What can hang from each mark
K_772: K_473 K_512
K_434: K_766
K_453: K_473
K_512: K_552 K_772
K_473: K_453 K_772
K_766: K_434 K_453
K_552: K_512 K_766

Every row comes from one small tree of marks. The marks that hang from a mark follow it in brackets, in the order of their numbers. Every link used is in the known rows. Which tree was each row made from?
Known rows
K_434{K_766{K_453{K_473{K_772{K_512{K_552}}}}}}: [ 2.45 -0.03  1.25 -2.62  1.45 -0.22 -1.03 -0.32 -0.22 -2.63  1.30 -1.94
  0.16 -1.09 -2.73 -3.21  1.61]
K_766{K_453{K_473}}: [-0.45 -0.17 -0.30 -1.32  0.88 -1.39 -0.95  1.65  0.69 -0.59  0.49 -0.84
  0.48  1.14  2.38 -1.36  4.29]
K_434{K_766{K_453}}: [ 1.05 -1.00  3.48 -1.66  1.41  0.73 -0.24  0.99  0.62 -2.33  2.38 -1.88
  0.77 -0.73 -0.40 -2.19  2.54]
K_766{K_434 K_453{K_473{K_772{K_512{K_552}}}}}: [ 1.12  1.80 -3.42 -1.96  0.43  0.11 -1.99  0.20 -0.23 -0.99 -1.48 -1.67
 -0.28  4.83 -1.26 -1.84 -0.67]
K_772{K_473{K_453} K_512{K_552{K_766{K_434}}}}: [ 1.47 -0.15 -0.60  2.21 -4.10 -0.02  1.14  1.22 -3.10 -2.32 -1.48  1.59
 -0.62 -1.32 -1.14 -1.31 -3.62]
K_473{K_453 K_772{K_512}}: [ 5.53  0.25 -1.83  5.72 -1.48 -0.72  1.18 -1.85 -1.64  0.10 -0.51  0.35
  1.36 -0.21 -3.08  0.52  1.58]
K_552{K_512 K_766{K_434 K_453}}: [-4.25  0.97  2.95 -0.05  0.60  3.60  3.00  1.50  1.74 -1.30 -0.34  3.24
 -1.44  6.03 -1.04  1.76  3.38]
K_772{K_512}: [ 4.27 -2.31  2.86  4.56 -1.73 -0.39  1.94  0.55 -1.22 -0.24 -0.54 -0.72
  1.01 -2.77  3.01 -0.06  2.67]
K_512{K_552 K_772{K_473}}: [-0.65 -0.85 -0.80 -0.49 -0.53 -1.61 -2.43 -0.39 -0.92  2.24 -0.01 -1.61
  1.30 -4.64  3.12  0.15 -3.46]
K_766{K_434 K_453{K_473{K_772{K_512}}}}: [ 1.48  1.42 -3.58 -0.77  0.94  0.10 -1.20  0.48 -0.14 -0.97 -1.47 -1.63
 -0.10  5.50 -1.70 -1.72  0.55]
K_473{K_772}: [ 2.50 -1.22 -0.10  3.45  1.54 -1.55  1.41 -0.48  0.36  1.48  0.43  0.19
  1.57 -1.27  0.69  2.48  1.94]
K_512{K_552}: [ 0.68 -1.49  2.74 -0.37 -1.16 -0.92 -1.11  0.15  0.42  0.99  1.32 -0.02
  0.44 -4.47  5.80  1.43 -1.11]
K_434{K_766{K_453{K_473}}}: [ 1.43 -0.86  1.95 -2.23  2.19 -0.02 -0.74  0.55  0.65 -2.41  2.25 -1.61
  0.06 -0.71 -1.34 -2.59  3.09]
K_552{K_512{K_772} K_766{K_434 K_453{K_473}}}: [-4.11  1.69 -0.23 -0.81  1.83  2.97  1.21 -0.30  1.87  0.18 -0.71  1.97
 -1.64  5.94 -3.00  0.96  3.06]
K_453{K_473{K_772{K_512{K_552{K_766{K_434}}}}}}: [ 2.95 -0.18 -2.55  1.04  1.12 -1.67  0.40 -1.56  0.07  0.44 -0.53  1.01
 -1.17 -0.50 -1.56  0.65  0.31]
K_512{K_772{K_473}}: [ 0.26 -1.72 -1.08  2.83  1.06 -1.42 -0.26  0.39 -0.61  2.16  0.17 -1.46
  1.66 -2.54  1.88  0.59  0.12]
K_512{K_552{K_766} K_772{K_473{K_453}}}: [-2.52  0.52 -1.01 -1.38 -1.38 -0.42 -1.49 -0.89 -0.22  1.62  0.78  0.46
 -0.27 -3.11  0.38  0.68 -4.53]

Write each row's tree
[-1.96  0.52  0.94 -1.31  0.25 -0.07  2.08  0.74  1.35 -0.79  0.58  1.60
 -1.04  1.55 -0.85  0.34  2.30]
K_552{K_766{K_453{K_473{K_772{K_512}}}}}
[-2.31  0.92 -2.03 -1.46 -1.24  0.55 -1.87 -1.12 -0.16  1.54  0.38  0.20
 -0.73 -1.14 -0.43  0.69 -6.23]
K_512{K_552{K_766{K_434}} K_772{K_473{K_453}}}
[ 2.20  0.60 -0.22  0.98 -0.87 -0.19  0.97 -0.90 -0.73 -0.06 -1.14 -0.24
  0.60  0.48 -1.38  0.41 -1.04]
K_473{K_772{K_512{K_552{K_766{K_434 K_453}}}}}
[-2.80  1.52 -0.96 -4.35 -0.16  0.75 -2.79 -1.69  1.45  1.98  0.60 -1.17
 -0.89 -0.14  0.87  0.17 -4.06]
K_512{K_552{K_766{K_434 K_453{K_473}}} K_772}
[-0.01  0.87 -2.43 -1.61  1.15  0.42 -1.82  1.37  0.64 -0.81 -0.39 -1.39
 -0.50  5.10  0.71 -1.36  0.81]
K_766{K_434 K_453{K_473}}
[ 3.04 -0.86 -0.37  3.33 -4.10 -1.33  0.40  1.34 -3.74 -2.01 -1.61  0.63
  0.70 -3.33  0.41 -1.95 -1.76]
K_772{K_473{K_453} K_512{K_552}}
[-2.06 -0.14  1.39 -2.08 -0.50  0.11 -1.47 -1.88  1.51  2.90  1.49 -0.54
 -0.21 -3.72  2.78  1.74 -3.26]
K_512{K_552{K_766} K_772}
[-3.05 -0.54  3.27  2.42  1.33  2.17  3.23 -0.58  1.89  1.41  0.46  3.00
 -0.60  0.72 -0.38  3.19  4.20]
K_552{K_512{K_772} K_766}
[ 4.29 -1.15 -2.33  2.99  1.64 -2.73  0.72 -1.18 -0.29  0.60 -0.46  0.33
 -0.03 -1.61 -0.70  0.47  3.21]
K_453{K_473{K_772{K_512}}}
[ 2.90 -0.42  0.70  2.21 -0.73 -0.94  1.75 -1.23 -0.64  0.57 -0.68  0.41
  0.78 -2.05 -0.51  1.28 -0.18]
K_473{K_772{K_512{K_552{K_766}}}}
[-4.26  0.76 -0.23 -3.59 -0.91 -0.46 -1.66  0.23  0.06  1.20  0.22 -0.53
  0.27 -2.08  1.26 -0.33 -3.78]
K_512{K_552{K_766{K_453}} K_772{K_473}}
[-4.72  0.88  2.89 -0.04  0.94  2.46  2.34  0.37  1.77  0.41 -0.05  2.03
 -0.16  3.12 -0.96  1.41  5.01]
K_552{K_512{K_772} K_766{K_453}}
[-2.87  0.24 -1.07 -2.07 -0.47  0.19 -1.40 -0.63  0.10  1.78  0.14 -0.12
 -0.59 -1.77  0.87  0.99 -6.03]
K_512{K_552{K_766{K_434}} K_772{K_473}}
[-4.08  1.22 -1.31 -3.76 -0.76  0.41 -2.07  0.08  0.01  1.13 -0.24 -0.79
 -0.32 -0.15  0.41 -0.23 -5.54]
K_512{K_552{K_766{K_434 K_453}} K_772{K_473}}
[ 0.47  1.42 -3.65 -1.36  1.72  0.06 -1.61  0.66  0.47 -0.54 -0.83 -1.35
 -0.14  5.62 -1.12 -1.02  0.49]
K_766{K_434 K_453{K_473{K_772}}}
[ 2.27 -1.79  1.04  2.50 -3.09 -1.73  1.07  2.00 -3.32 -1.64 -1.84  0.15
  0.88 -4.16  2.23 -1.54 -1.53]
K_772{K_473 K_512{K_552}}
[ 2.78 -0.42  1.12 -1.52  1.89 -0.18 -0.27 -0.04 -0.14 -2.62  1.32 -1.86
  0.32 -0.36 -3.10 -3.10  2.91]
K_434{K_766{K_453{K_473{K_772{K_512}}}}}
[-2.54 -0.40  3.37  2.37  1.00  3.30  3.80  0.58  1.84 -0.32  0.07  4.20
 -1.82  3.60 -0.38  3.57  2.65]
K_552{K_512 K_766{K_434}}
